Each row was made from one path, in order. Every step used is in the known rows, and no mark comes twice. Write each row's path.
Known rows:
gatap/foma/dalanif/pabat: [-1.642  0.944 -1.117 -2.448 -0.839  1.888 -0.280 -0.532 -0.006 -0.561
  0.624  1.404  0.653 -0.424 -0.363 -1.585 -1.435 -2.298  1.221  0.653
  0.748 -1.579 -3.808 -1.432 -0.637]
gupep/mafegi: [ 1.484 -0.360  0.374 -1.124  0.246 -0.993 -1.956  0.137 -1.503 -0.558
 -0.648  0.194  0.978  0.299 -0.920  1.158 -2.041 -2.669 -1.792 -0.723
  0.278 -0.934 -1.377  0.315 -0.259]
gupep/foma: [ 0.064  0.554 -0.019 -1.620  0.048  1.679 -2.295  0.626  0.045 -0.369
  0.113  0.785 -0.196 -0.654  0.169  0.879 -2.489 -2.913 -0.069  0.684
  1.201  0.183 -0.493 -1.709 -0.128]
dalanif/pabat: [-0.099  0.499 -0.915 -1.235 -0.406  1.681 -0.390 -0.754 -0.107 -0.651
 -0.435  0.260  0.103  0.089 -0.386 -0.760 -0.736 -0.108  1.546  0.094
  0.700 -0.569 -2.479  0.455 -0.702]
dalanif/pabat/gatap/foma: [-1.404  0.755 -0.626 -2.537  0.063  2.068 -2.075 -1.101  0.740 -0.903
 -0.588  1.910  0.097 -0.148 -0.255 -0.294 -2.071 -1.105  0.945 -1.038
  0.813 -1.796 -3.432  0.111 -0.814]
gupep/foma/dalanif: [-1.160  0.284 -0.605 -1.402 -0.161  2.436 -1.393  1.287 -1.102  0.168
  0.658  1.013  0.168 -0.359  0.340 -0.304 -3.276 -2.809 -0.309  1.092
  1.374  0.233 -1.710 -2.296  0.169]
dalanif/mafegi: [ 0.596  0.117 -0.898 -1.496 -0.211  1.222 -1.618  0.051 -1.133 -0.159
 -0.789  0.369  0.814  0.301 -0.577  0.754 -1.007 -0.391 -0.825 -1.356
  0.865 -1.207 -2.064 -0.311 -0.556]
gupep/pabat/gatap: [ 0.663 -0.052  0.220 -1.402  0.813  0.930 -2.679 -0.574 -0.173 -1.188
 -1.187  0.820 -0.772  0.705  0.455  0.036 -3.334  2.551  0.046 -0.611
  1.896 -0.171 -1.775 -0.079 -0.251]
pabat/dalanif: [-0.765 -1.000 -0.361 -1.497 -0.253  1.932 -0.663  1.051 -1.172  0.602
 -0.154  0.628 -0.068 -0.031 -1.209 -1.660 -1.458  0.805 -0.985 -0.272
  0.546 -0.044 -1.175 -0.913  0.451]
beneve/pabat/gatap/foma/gupep: [-0.642 -0.056  0.647 -2.765  1.798  1.207 -1.791 -0.625  0.142  0.629
 -1.378  2.550  1.047 -0.086 -0.508 -0.442 -1.690  0.229 -0.643  0.424
  1.169 -1.518 -1.417  0.439  0.253]
dalanif/foma/gupep/pabat/gatap/mafegi: [ 2.275 -0.532 -0.783 -4.012  2.014  0.709 -0.826  1.606  0.585 -0.500
 -1.593  2.345  2.148  0.998  1.788  1.910 -4.867 -0.321  1.510 -0.858
  2.817 -0.690 -5.962  2.237  1.219]
pabat/gatap/foma: [-0.967  0.294 -0.131 -2.727  0.561  1.707 -3.186 -0.061  0.187  0.090
 -0.510  1.753  0.185 -0.513 -0.362  0.390 -2.009 -0.855 -0.744 -1.366
  0.636 -1.443 -0.942 -0.970 -0.495]
dalanif/foma/gupep: [ 0.883  0.035 -2.032 -3.278  0.497  1.758  0.146  1.561  0.579  0.122
 -0.485  1.384  1.889  0.374  0.235  0.947 -2.370 -2.825  1.551  0.598
  0.901 -0.296 -3.191  0.571  0.759]
mafegi/gatap/foma: [-1.030  1.842 -0.112 -2.724  1.206 -0.521 -2.918 -0.470  1.096  0.075
  0.370  0.480  0.108 -0.454 -0.748  1.184 -1.274 -0.898 -0.399 -0.721
  0.330 -1.680 -2.252 -2.117 -0.902]
beneve/mafegi/gatap/pabat: [ 0.388  1.561  1.574 -0.116  3.304 -2.200 -2.813 -0.299  0.691  1.127
 -0.884  0.031  0.837 -0.663 -0.430  0.247  0.370 -0.287 -1.081 -0.916
 -0.040 -2.417 -2.355 -1.090 -0.715]
mafegi/gatap/pabat/dalanif/foma: [-1.154  0.489 -0.624 -1.258  1.283  0.635 -1.175  1.827  0.949  0.001
  0.288  0.732  0.001 -0.272 -1.314 -1.573 -1.332  0.007 -1.934 -0.531
  0.476 -1.500 -6.574 -0.826  0.385]
beneve/foma/gupep: [ 0.068 -0.451 -0.119 -3.257 -0.084  2.211 -0.771  0.268 -0.707  1.485
 -0.618  1.558  1.439 -0.242 -0.594  0.812 -1.014 -2.514  0.571  1.570
  1.055 -0.130 -1.380 -0.298  0.612]
foma/dalanif: [-1.037 -0.181 -1.065 -1.298  0.074  1.807 -0.591  0.842 -1.790  1.002
  0.162  0.473  0.541 -0.015 -0.324 -1.409 -1.593  0.281 -0.460  0.161
  0.710 -0.090 -1.058 -1.250 -0.082]
mafegi/gatap: [-0.773  1.154 -0.554 -1.307  1.673 -0.077 -2.133 -0.079 -0.105  0.787
 -0.189 -0.428 -0.100  0.295 -0.551  0.729 -1.307  1.197 -0.438 -0.951
  0.447 -0.557 -2.061 -0.959 -0.686]
mafegi/gatap/pabat/dalanif: [-1.658  0.393  0.261 -0.164  1.612  0.814 -1.727  0.959 -0.051  0.070
 -0.081  0.053 -0.532  0.147 -1.642 -2.189 -0.694  1.799 -2.088 -0.624
  0.496 -1.446 -3.981 -1.561 -0.179]
mafegi/gatap/foma/dalanif/pabat/gupep: [-3.045  1.288 -1.435 -3.042  0.154  1.829  0.038 -0.502  1.245 -0.683
  0.514  1.120  1.437  0.778 -1.236 -0.532 -1.917 -1.312  0.481  0.364
  1.003 -2.234 -6.714 -1.610 -1.098]
mafegi/gatap/pabat/gupep: [-0.994  0.540 -0.025 -0.829  1.433  1.020 -1.520  0.621  1.455 -0.586
 -0.629 -0.077  0.822  0.386 -1.773 -0.507 -0.145  0.840 -1.721 -0.187
  0.802 -1.811 -3.589 -1.230 -1.153]
beneve/mafegi/gatap/foma: [-0.001  1.956  1.328 -2.795  2.515 -2.725 -3.204 -0.890  1.206  1.469
 -0.231  0.803  1.201 -0.998 -0.198  2.126 -0.709 -2.321 -0.340 -1.101
 -0.194 -2.571 -1.840 -1.804 -0.655]
gatap/pabat/dalanif: [-0.633 -0.769  0.342 -0.262  0.074  1.942 -1.032  1.279 -0.441 -0.309
 -0.271  0.618 -0.267 -0.473 -1.582 -3.060 -0.111  0.762 -1.938  0.020
  0.526 -1.075 -1.861 -1.207  0.146]
foma/gupep: [ 0.444 -0.043 -1.160 -2.062  0.884  2.004 -0.392  0.722 -0.325  0.078
 -0.868  0.603  1.371  0.774 -0.099  0.182 -1.622 -0.984  1.359  0.545
  0.939 -0.212 -0.699 -0.176  0.213]

Write each row's path:
[ 0.726  0.898  0.205 -0.356  2.945 -1.405 -1.862  0.473 -0.025 -1.284
 -1.079  0.103  1.654  1.546 -0.908  0.976 -2.062 -2.969 -1.667 -0.297
  0.631 -2.389 -4.956  0.206 -0.354]
foma/gupep/mafegi/gatap/pabat
[-0.185 -0.369 -0.424 -1.950  1.439  1.767 -1.126  0.194 -1.008  0.430
 -1.436  1.376  1.086  0.349  0.535  0.101 -2.227  1.068  0.818 -2.388
  1.432 -1.072 -4.416  2.256 -0.232]
dalanif/pabat/gatap/mafegi
[ 0.228 -0.779  0.082 -2.166  1.878  1.263 -2.192  1.157 -1.531  1.372
 -1.339  1.266  1.156 -0.062  0.361  0.657 -2.276  1.362 -0.920 -2.619
  1.315 -0.677 -1.818  1.225  0.054]
pabat/gatap/mafegi
[ 1.162  1.069 -0.688 -1.525  2.518 -1.615 -1.326  1.291  0.920 -1.204
 -0.673  0.840  2.165  1.088 -0.571  1.686 -2.758 -4.901 -1.306 -0.165
  0.621 -2.488 -7.565  0.859  0.175]
dalanif/foma/gupep/mafegi/gatap/pabat
[-1.247 -0.108  0.550 -0.722  1.306 -0.338 -1.259 -0.358 -1.534  1.107
 -0.702  0.500  0.001  0.601 -1.868 -1.115 -0.793  3.648 -3.315 -1.064
  0.914 -1.485 -5.143  0.085  0.098]
beneve/pabat/dalanif/mafegi/gatap
[-0.490  1.070  0.010 -3.429  1.361 -0.155 -1.275 -0.077  1.596 -1.360
 -0.069  1.174  0.299  1.222 -0.381  0.131 -3.686  0.010  0.812  0.906
  1.883 -1.529 -5.041 -2.126  0.485]
mafegi/gatap/foma/gupep/pabat/dalanif
[ 0.018 -0.558  0.031 -0.942 -0.118  2.102 -0.796  0.907  1.045 -0.947
 -0.808  0.449  1.120 -0.279 -1.695 -1.427  0.332 -0.230 -1.419  0.540
  0.848 -1.395 -1.450 -0.883 -0.853]
gatap/pabat/gupep
[ 0.515  1.186  1.426 -3.325  2.548 -2.255 -1.508 -0.423  1.649 -0.196
 -0.626  1.534  1.419  0.768  0.063  1.032 -3.177 -1.280  0.955  0.482
  1.353 -2.381 -4.676 -1.832  0.722]
beneve/mafegi/gatap/foma/gupep/pabat/dalanif
[ 0.207 -0.308  1.488 -1.097  1.731 -2.191 -1.350 -0.579 -0.462  0.120
 -1.108  0.221  1.426  0.798 -2.247  0.932 -1.335  0.428 -3.763  0.075
  0.520 -1.590 -4.161  1.040 -0.588]
beneve/pabat/gupep/mafegi/gatap
[ 0.543 -0.713  0.426 -1.445 -0.450  0.668 -0.896  0.228 -0.315 -1.067
 -0.247  0.437 -0.818  0.417 -0.576 -1.532 -2.499  2.153 -0.354  0.734
  1.593  0.053 -2.047 -1.113  0.485]
gupep/pabat/dalanif
[-0.514 -1.265  1.121 -0.841  0.196  0.700 -0.414  0.137 -1.462  1.376
 -0.457  0.930 -0.370 -0.555 -1.752 -2.906 -0.260  3.086 -2.346  0.824
  0.596 -0.035 -1.005  0.049  0.673]
beneve/pabat/dalanif
[ 0.544  2.108 -0.011 -3.365  1.763 -1.018 -2.113 -0.998  2.179 -1.782
 -0.295  0.763  0.528  0.950  0.355  1.667 -3.073 -0.786  1.571  1.030
  1.856 -1.633 -3.928 -1.826 -0.338]
mafegi/gatap/foma/gupep/pabat
[-0.645 -0.124 -1.554 -1.299 -0.365  1.877 -0.731  0.635 -2.274  0.523
 -0.217  0.625  1.258  0.590 -0.335 -0.528 -1.744 -0.258 -1.189 -1.087
  1.037 -1.110 -3.140 -0.976 -0.297]
foma/dalanif/mafegi
[-1.998 -0.219  0.053 -2.493 -0.384  0.615 -0.006 -0.463 -1.146  0.369
 -0.059  1.171  2.102  1.095 -1.912  0.861 -2.476 -3.469 -1.811  0.760
  0.996 -1.781 -8.668  0.436 -0.418]
beneve/foma/dalanif/pabat/gupep/mafegi/gatap
[-2.281  1.626 -0.762 -2.529  1.166  0.178 -2.043  0.075 -0.103  0.805
  0.891  0.759  0.461 -0.182 -0.543 -0.100 -1.835 -0.912 -0.800 -0.368
  0.508 -1.617 -3.387 -2.771 -0.652]
mafegi/gatap/foma/dalanif
[-0.158 -1.019 -1.965 -3.155  0.028  2.668  0.956  2.414 -0.077  0.351
 -0.267  1.723  1.635  0.694 -0.435 -0.582 -2.829 -2.147  0.695  0.545
  0.934 -0.169 -4.370  0.337  1.537]
pabat/dalanif/foma/gupep
[ 0.005 -0.225 -1.302 -2.797  1.714 -0.722 -0.087  2.055 -0.451 -0.022
 -0.389  1.157  2.109  1.822 -0.962  1.665 -4.466 -3.796 -1.237 -0.655
  0.619 -1.349 -7.839  1.028  1.300]
pabat/dalanif/foma/gupep/mafegi/gatap
[-0.636 -0.973 -0.973 -1.490 -0.869  1.438  1.066  0.218 -1.326 -1.279
 -0.484  0.812  2.316  1.490 -1.384 -0.537 -2.696 -3.022 -0.765  0.413
  0.922 -1.498 -5.795  0.899 -0.507]
foma/dalanif/pabat/gupep/mafegi
[ 1.022 -1.319 -1.236 -2.913  0.078  0.495  0.564  2.305 -0.944 -0.398
 -0.550  1.745  2.440  1.251 -0.886  0.719 -4.033 -4.869 -0.876  0.147
  0.620 -0.983 -5.774  1.343  1.635]
pabat/dalanif/foma/gupep/mafegi
[-0.440 -0.022  0.976  0.197  1.631 -1.380 -2.085  0.887 -0.833 -0.766
 -0.349  0.013  0.224  0.696 -2.015 -0.886 -1.843 -1.145 -3.827 -1.126
  0.251 -2.229 -5.489 -0.584 -0.111]
gupep/mafegi/gatap/pabat/dalanif
[-0.573 -0.321 -1.193 -1.906 -0.934  2.809  0.618 -0.294  0.768 -1.110
 -0.755  0.522  1.205  0.611 -1.226 -0.545 -0.768 -0.281  1.165  0.542
  1.030 -0.820 -3.225  0.501 -0.860]
dalanif/pabat/gupep
[ 0.812 -0.793 -0.321 -2.105  0.269  1.423  0.131  0.722 -0.128 -1.225
 -0.822  0.880  0.341  1.524 -0.159 -1.190 -3.290  1.104  1.141  1.384
  2.072 -0.037 -2.829 -0.669  1.042]
foma/gupep/pabat/dalanif
[ 0.014  0.396 -0.823 -2.006  1.416  0.438 -0.616  0.180 -0.160 -1.479
 -1.011  0.514  0.756  2.609 -0.289  0.568 -3.951  1.722  0.027 -0.445
  2.443 -1.472 -6.842 -0.511  0.515]
foma/gupep/pabat/dalanif/mafegi/gatap
[ 1.170 -0.048 -1.366 -3.140  1.120  1.431 -0.997  0.688  1.014 -1.358
 -1.300  1.938  0.904  1.350  1.154  1.097 -4.885 -0.391  1.637  0.231
  2.308 -0.324 -4.854  1.093  0.878]
dalanif/foma/gupep/pabat/gatap
[ 0.205  1.953  0.575 -3.404  3.175 -1.862 -2.093 -0.445  1.418  1.187
 -0.728  1.227  2.414  0.055  0.142  2.441 -1.501 -3.410  1.111 -0.445
  0.223 -2.619 -2.526 -1.333 -0.095]
beneve/mafegi/gatap/foma/gupep
[-0.756 -0.250 -0.549 -2.873 -1.329  0.976  0.309 -0.219 -0.063 -1.834
  0.058  1.739  2.551  0.771 -1.549 -0.078 -2.542 -5.193 -0.921  0.653
  0.735 -2.669 -5.916 -0.296 -0.740]
gatap/foma/dalanif/pabat/gupep/mafegi
[ 0.550 -0.089  0.128 -3.486 -0.199  1.096 -0.619  0.207  1.114 -1.782
 -0.243  1.770  0.615  0.649 -0.311 -0.710 -3.149 -1.046  1.107  1.606
  1.906 -1.136 -3.049 -1.779  0.812]
gatap/foma/gupep/pabat/dalanif
[-1.858 -0.556 -1.731 -1.746 -0.955  3.514  1.488  0.335 -0.405 -0.451
 -0.229  0.823  1.550  0.953 -1.051 -1.886 -1.508 -0.159  0.854  0.832
  1.212 -0.671 -4.334 -0.112 -0.563]
foma/dalanif/pabat/gupep
